Known rows, with every way that one mark hangs from another:
[z_939 [z_884 z_734]]: [ 1.90 -0.10  1.03  2.21  0.42  1.83 -1.23  0.81  0.62  0.47 -0.01  2.21
  1.34  0.00  0.71  0.60  2.12  0.18 -1.10  1.32 -0.18  1.54 -1.42]
[z_884 z_694 z_939]: [-0.54 -0.39 -0.91  1.95 -0.41  0.89 -0.89 -0.53  0.95  0.13 -0.38  0.69
  4.13  0.12 -0.88 -0.28 -0.33  1.20 -2.81  1.00  0.82 -0.03 -1.60]
[z_555 z_430]: [ 1.57  0.76  1.52 -0.15 -0.73  1.49  0.99 -0.45  0.45  0.40 -1.81  0.68
  0.52  0.05 -1.30 -0.10  1.05 -0.62 -0.66  1.68 -0.40 -0.94 -0.16]
[z_430 z_547 z_555 [z_884 z_694]]: [-0.97 -0.03 -0.89  0.19  4.18 -0.38  2.49  2.31  2.63 -1.76  1.65  0.49
  3.80  3.40  0.70  1.69  1.85 -3.38 -3.08 -0.97 -2.30  1.08  0.52]
[z_854 z_884]: [ 0.42  0.81  2.12 -0.58 -0.57 -1.15 -0.76  1.50 -0.06 -1.58  0.13  0.81
 -1.30 -0.13 -0.01  0.82  0.95  1.09  0.77 -0.23 -0.05  0.50 -0.29]
[z_694 z_547 z_884]: [ 5.82  0.61 -0.21  1.24 -1.10 -2.50 -0.79  0.74  1.25 -2.78  0.67  0.17
 -0.23  0.19  1.31  1.14  1.97  0.24 -1.52  0.38 -1.07  1.97  1.20]
[z_939 z_84 [z_884 z_694 z_734]]: [ 0.68 -2.24  0.79  6.07  2.12  1.04 -1.19  0.76  2.39  1.33 -1.77  3.82
  3.05  0.82  0.41  1.93  2.29  0.29 -1.64  2.85 -0.25  0.23 -1.19]
[z_939 [z_884 [z_694 z_547] z_734]]: [ 3.69 -0.04  0.46  3.77  0.28  1.04 -1.32  0.05  2.66  0.46 -0.04  2.63
  3.93  0.01  1.21  1.11  2.39 -0.01 -2.54  2.30 -0.85  1.17 -1.38]
[z_555 [z_430 [z_547 [z_694 [z_884 z_939]] z_734]]]: [ 2.52  0.12  1.59 -0.59 -0.16 -0.63  2.51 -0.20  0.08 -1.59 -3.21  0.38
  2.56  0.04 -1.18  1.52  3.49 -0.53 -4.47  0.93 -1.16  0.25 -0.65]
[z_694 z_547]: [ 2.99  1.20 -0.52  0.65 -0.63 -0.96 -0.20 -0.06  1.98 -0.58  0.78 -0.04
  0.63  0.58  1.27  0.55  1.34 -0.71 -0.81  0.68 -0.49  0.32  0.67]
[z_854 [z_884 [z_694 z_547] z_734]]: [ 2.96  0.84  1.34  2.56 -0.02 -0.84 -1.07  0.71  1.78  0.98 -0.80  2.16
  2.59 -0.69  1.09  1.05  2.33  0.08 -0.94  1.38 -0.40  0.24 -0.98]
[z_694 [z_547 [z_430 z_555] z_734]]: [ 4.88  1.59 -1.34 -0.12  1.57 -0.75  2.39 -0.32  2.16 -0.23 -0.21 -0.25
  0.99  1.44 -1.51  1.01  2.31 -1.00 -1.32  2.30 -1.33 -0.82  0.73]
[z_854 [z_884 [z_694 z_547] z_734 [z_939 z_84]]]: [ 1.95  0.43  0.80  4.89  0.35 -0.34 -1.79  1.48  2.46  1.05 -1.40  3.09
  3.45  0.39  0.61  1.45  3.15  0.69 -2.12  2.29  0.71  0.35 -1.45]
[z_430 [z_547 [z_694 [z_884 z_939]] z_734]]: [ 1.17 -0.81  0.17 -0.59  0.81 -2.77  2.06  0.27 -0.45 -2.45 -1.78 -0.44
  2.38  0.00  0.24  2.02  2.94 -0.04 -4.49 -1.01 -1.13  1.40 -0.50]
[z_734 z_547]: [ 0.76  0.80 -0.59  0.01  0.85  1.17 -0.41  0.65  1.47  0.56  0.58 -0.34
  0.83 -1.07  0.18 -0.64  2.09 -1.52  1.78  0.19  0.17  0.50  0.15]
[z_694 [z_547 z_430 z_734] [z_884 z_939]]: [ 6.89  1.07 -0.99  1.71 -1.35 -1.65  0.74  0.08  1.61 -2.43 -0.84  0.10
  0.11  0.43 -1.68  1.52  3.00  0.97 -3.03  3.09 -0.47  1.21  0.04]
[z_939 z_84 [z_884 z_694 [z_734 [z_547 z_430]]]]: [ 1.42 -1.48  0.19  6.47  2.59  2.22 -0.58  0.94  3.74  1.29 -1.91  3.32
  3.39  0.29 -0.41  1.18  3.21 -0.94 -0.11  4.64 -0.29  0.09 -0.85]
[z_939 z_84 [z_884 [z_694 [z_547 z_430]] z_734]]: [ 2.80 -1.27  0.23  6.84  1.62  0.92 -0.43  0.49  4.09  0.64 -1.81  3.54
  3.18  1.29  0.27  1.99  2.75 -0.42 -1.75  4.93 -0.75 -0.02 -0.52]
[z_884 [z_734 [z_547 z_694]] z_939]: [ 0.85  1.01 -1.29  1.79  0.68  2.86 -0.90  0.71  0.34  2.51 -0.98  0.75
  5.57 -1.15  0.84 -1.58  3.33 -0.54 -1.84  0.91  1.33  1.50 -1.99]
[z_854 [z_884 z_694 z_734]]: [ 1.07  0.07  1.66  2.13  0.40 -0.16 -0.92  0.74  0.53  1.33 -1.25  2.18
  2.21 -1.05  0.27  0.68  1.49  0.50 -0.43  0.95 -0.10  0.00 -1.40]
[z_884 [z_694 z_547] z_734]: [ 3.17  0.01 -1.01  3.93  0.66  0.38 -0.36 -0.99  2.36  3.14 -1.15  1.76
  4.85 -0.69  1.40  0.26  1.68 -1.27 -2.09  2.03 -0.45 -0.32 -0.89]
[z_547 z_430 [z_694 [z_884 z_939]] z_734]: [ 3.28 -0.34 -0.35 -0.54 -0.42 -1.35  2.88 -0.80 -1.25 -2.25 -2.84 -0.70
  2.04 -0.12 -2.62  0.77  1.52  2.61 -3.57  2.45 -0.77  0.35 -0.78]
[z_694 [z_884 z_734 [z_939 z_84]]]: [ 2.57 -1.08 -0.44  4.50  0.46  0.13 -1.55  1.63 -0.23  0.39 -1.70  2.11
  1.36  0.13  0.12  0.66  2.55  0.72 -2.14  1.20  0.80  1.89 -0.69]
[z_884 z_939]: [-0.43  0.59 -0.59  0.61 -0.76  1.21 -0.98  0.42  0.01 -0.33  0.23  0.23
  1.42  0.45 -0.55 -0.46  0.40  0.84 -1.78  0.31  1.17  0.68 -1.12]
[z_884 z_694 z_734]: [ 0.78 -0.94 -0.57  3.38  1.14  1.09 -0.14 -0.89  0.70  3.61 -1.73  1.75
  4.39 -1.14  0.37 -0.20  0.60 -0.73 -1.43  1.49 -0.02 -0.57 -1.39]
[z_84 z_939]: [ 0.54  1.03  1.87 -0.86  0.14 -0.47 -0.90  0.54  0.46  0.44  0.73 -0.42
 -0.14  0.49 -0.11  0.08 -0.50  0.49 -0.62 -0.86  0.11  1.26 -0.56]

Rows:
[ 0.83  1.47 -1.37 -1.38  2.57  1.72  2.56  1.49  1.69 -1.47  0.71 -1.13
  3.50  1.31 -0.50 -1.09  2.20 -1.68  0.22  1.52 -1.42  0.80  0.68] -> [z_734 [z_547 [z_430 z_555 z_884] z_694]]
[ 1.74  1.71  0.62  1.39 -0.23  3.96  0.51  1.22  1.85  2.11 -1.09  1.81
  2.35  0.62 -0.73 -0.15  3.84 -1.85 -1.64  2.62  0.13  0.77 -1.44] -> [z_555 [z_430 [z_884 [z_734 z_547] z_939]]]
[ 1.98  1.81 -2.06  2.57  2.03  4.28 -0.25  1.32  1.45  2.53 -0.57  0.82
  4.57 -0.13 -1.08 -1.96  3.21 -1.98 -0.40  2.66  1.17  0.81 -1.28] -> [z_884 [z_734 [z_547 [z_430 z_555]]] z_939]
[ 0.83  1.62 -1.88  0.14  3.49  3.04  0.51  3.06  0.97  1.10  1.61  0.92
  5.62  2.45  0.84 -0.69  3.90 -1.52 -2.69 -0.45 -0.33  2.51 -1.20] -> [z_430 z_555 [z_884 [z_734 [z_547 z_694]] z_939]]
[ 3.22  1.99  1.76  0.75  2.25  2.22 -0.98  1.95  2.01  0.41  0.95  0.89
  2.17  0.93 -0.58 -0.29  2.03 -0.70 -0.44  1.30 -0.46  2.40 -1.11] -> [z_84 [z_939 [z_884 [z_734 [z_547 [z_430 z_555]]]]]]
[ 2.35  0.45  0.66  2.27  0.97  2.49 -1.52  1.25  1.59  0.78  0.31  2.02
  1.92 -0.68  0.80  0.13  3.42 -0.78 -0.02  1.47 -0.10  1.89 -1.33] -> [z_939 [z_884 [z_734 z_547]]]
[-1.42 -1.50 -0.92  4.23  0.76  0.43 -0.89  0.05  1.73  0.56 -1.38  1.63
  3.76  1.01 -0.96  0.68  0.33  1.08 -2.51  1.82  0.99 -0.63 -1.11] -> [z_884 z_694 [z_939 z_84]]
[ 3.79  1.04  2.22  0.76  0.14 -0.61 -0.35 -0.10  2.92 -0.83  0.27  0.74
  1.49  0.93 -1.20  1.69  0.95  1.16 -2.48  2.06 -1.03  1.25 -1.27] -> [z_84 [z_939 [z_884 [z_694 [z_547 z_430 z_734]]]]]
[-0.14  0.64  1.78 -0.91  0.07  0.52  3.09  0.69  1.50 -1.57 -1.49  0.37
  2.07  1.68  0.28  1.29  2.51 -2.24 -3.03  1.10 -1.87  0.38  0.06] -> [z_555 [z_430 [z_547 z_694] z_884]]
[-1.41  0.05 -0.66  0.97  0.06  0.90  2.71  0.74  1.06 -1.96 -1.23 -0.23
  2.40  2.56 -0.96  0.21  0.37  0.78 -2.30  3.36 -0.56  0.31 -0.18] -> [z_547 [z_430 [z_884 [z_939 z_84]]] z_694]
[ 1.71  1.18  1.09  0.34  0.30  2.76  1.69  0.69  1.30  1.79 -1.65  1.26
  2.82  0.38  0.11 -0.03  3.46 -1.82 -1.41  2.11 -0.94  0.42 -0.79] -> [z_555 [z_430 [z_884 [z_734 [z_547 z_694]]]]]
[ 0.43 -0.18 -0.53 -2.37  4.29 -1.98  3.45  0.67 -0.27 -1.36 -0.70 -0.69
  4.09  1.69  0.15  1.43  2.82 -1.61 -3.75 -2.24 -2.03  0.22  0.25] -> [z_430 [z_547 z_694 z_734] z_555]
[ 1.85  1.30  1.07  1.43 -1.21 -0.99 -1.59  1.05  2.00 -1.83  0.32  1.30
  2.41  0.29  0.06  0.95  1.59  1.58 -2.06  1.06  0.27  0.66 -1.15] -> [z_854 [z_884 [z_694 z_547] z_939]]
[ 2.73  1.05  0.65  0.90 -0.90  1.28  1.47 -0.24  2.60  0.58 -1.22  1.55
  2.58  1.48 -1.50  1.59  2.97 -0.26 -3.90  2.75 -0.77 -0.30 -1.34] -> [z_555 [z_430 [z_884 [z_694 [z_547 z_734]] z_939]]]
[-0.12  0.45 -1.36  2.84  1.28  2.25  0.99  1.22  3.72  0.08 -0.27  0.43
  1.95  0.88 -1.45 -0.03  2.19 -1.74  0.74  3.88  0.07  0.05 -0.04] -> [z_734 [z_547 [z_430 [z_884 z_694 [z_939 z_84]]]]]
[ 1.07 -0.30 -0.52  0.60  0.77  0.02  3.51 -0.83  1.75  0.72 -1.49  0.33
  0.16  0.98 -2.95  1.84  1.03 -0.10 -1.35  3.60 -1.21 -1.24 -0.72] -> [z_547 [z_430 [z_884 z_694]] z_734]
[-0.47  0.18 -0.54 -1.81  3.78 -1.11  2.54  1.37  0.08 -2.52  0.21 -0.89
  4.57  1.99  1.19  0.27  1.51 -2.13 -2.92 -2.17 -1.89  0.78  0.89] -> [z_430 [z_547 z_694] z_555]
[ 0.72  0.26  1.28  2.20  0.85  1.83  2.41  0.44  2.68  1.33 -2.14  1.93
  3.08  0.91  0.03  1.41  2.97 -3.57 -2.89  2.43 -1.50 -0.16 -0.72] -> [z_555 [z_430 z_547 [z_884 z_694 z_734]]]
[ 2.00  0.36  2.51  1.81  0.76  0.80 -1.86  0.61  1.54  1.05  0.25  1.71
  2.78  0.27  0.25  0.69  0.70  0.84 -2.21  0.67 -0.31  2.01 -2.01] -> [z_84 [z_939 [z_884 z_694 z_734]]]
[ 4.14 -0.07 -0.29  2.23  0.70  0.26 -1.03  1.28  0.01  0.62 -0.63  1.03
  1.04 -1.67  0.74 -0.18  3.07 -0.82  0.14  0.51 -0.17  2.11 -0.06] -> [z_694 [z_884 [z_734 z_547]]]
[ 1.78  1.60 -1.42 -0.08  2.51  2.22  1.33  1.08  1.97 -0.36  0.48 -0.78
  1.75  0.23 -1.53 -1.42  1.75 -2.30  2.02  1.94 -0.51 -0.11  0.87] -> [z_734 [z_547 [z_430 z_555]]]
[ 4.90  0.52 -0.90  2.03  2.05  1.01  0.11  1.64  0.29  0.02 -0.63  0.69
  1.83 -0.66 -0.33 -0.63  2.94 -1.43  0.26  1.47 -0.68  1.75  0.43] -> [z_694 [z_884 [z_734 [z_547 [z_430 z_555]]]]]
[-2.13 -1.11 -0.76  5.22  2.28  0.86  0.97  1.89  3.42  1.34 -1.04  2.47
  4.05  2.22  1.16  2.22  3.22 -3.07 -3.93  1.83 -0.27  1.13 -1.22] -> [z_430 z_547 [z_884 z_694 z_734 [z_939 z_84]]]
[-0.74 -0.39  1.37  2.80  0.05 -0.79 -1.47  1.57  1.34 -1.12 -0.96  2.10
  1.69  0.67 -0.83  1.36  1.21  1.94 -1.30  1.24  0.75  0.00 -1.14] -> [z_854 [z_884 z_694 [z_939 z_84]]]
[-2.26 -1.00 -0.16  0.76  1.88 -1.60  2.87  1.56  1.67 -1.19 -1.17  0.68
  2.31  2.84  0.49  3.25  3.87 -1.00 -4.97  0.08 -0.92  1.20 -0.88] -> [z_430 [z_547 z_694 z_734] [z_884 [z_939 z_84]]]
[ 3.60  1.22 -2.31  4.42  1.17  2.40  0.01 -0.15  2.77  2.14 -0.93  1.58
  7.01  0.78 -0.55 -0.78  1.84 -1.05 -3.57  3.66  0.24 -0.08 -1.41] -> [z_884 [z_694 [z_547 [z_430 z_555]]] z_734 z_939]
[ 3.59  0.15 -0.84  0.18  2.14  0.26  2.58  0.71 -1.21 -1.88 -1.67 -0.32
  4.26  0.87 -0.79 -0.97  0.95  0.33 -2.06  1.80 -1.70  0.92  0.53] -> [z_547 [z_430 z_555] [z_694 [z_884 z_734]]]
[ 1.55  0.33  1.13  1.87  0.09  2.54  1.46 -0.05  1.65  2.39 -1.91  2.14
  2.78  0.64 -0.67  0.64  2.11 -1.43 -2.12  2.75 -0.98 -0.41 -1.10] -> [z_555 [z_430 [z_884 z_694 z_734]]]
[-0.66 -0.48 -1.35  4.82  1.86  2.35 -0.48  1.78  3.18  2.85 -0.38  2.51
  4.18  1.22  0.47  0.85  3.38 -1.41 -1.82  2.36  0.54  1.06 -1.56] -> [z_430 [z_884 z_694 [z_734 z_547] [z_939 z_84]]]
[ 2.97  1.26 -1.45 -0.49  1.76  1.16  1.27  1.46  0.62 -2.73 -0.04 -1.21
  4.14  0.24 -1.10 -1.57  2.31 -0.27 -0.70  1.43 -0.73  1.54  0.52] -> [z_734 [z_547 [z_430 z_555] [z_694 [z_884 z_939]]]]
[ 0.41  0.76 -1.64  2.74  2.85  2.84  1.95  2.24  1.82  0.61 -0.31  1.28
  2.23  3.39 -1.70 -0.01  1.76 -1.56 -1.27  3.47 -0.27  0.35 -0.17] -> [z_547 [z_430 z_555 [z_884 z_734 [z_939 z_84]]]]
[ 0.23  0.95  1.17  0.84  0.10  2.17  2.33  0.98  1.40  0.21 -2.14  1.29
  4.04  1.47  0.40  0.77  3.66 -2.37 -4.42  1.75 -0.90  0.96 -1.25] -> [z_555 [z_430 [z_547 z_694] [z_884 z_734 z_939]]]
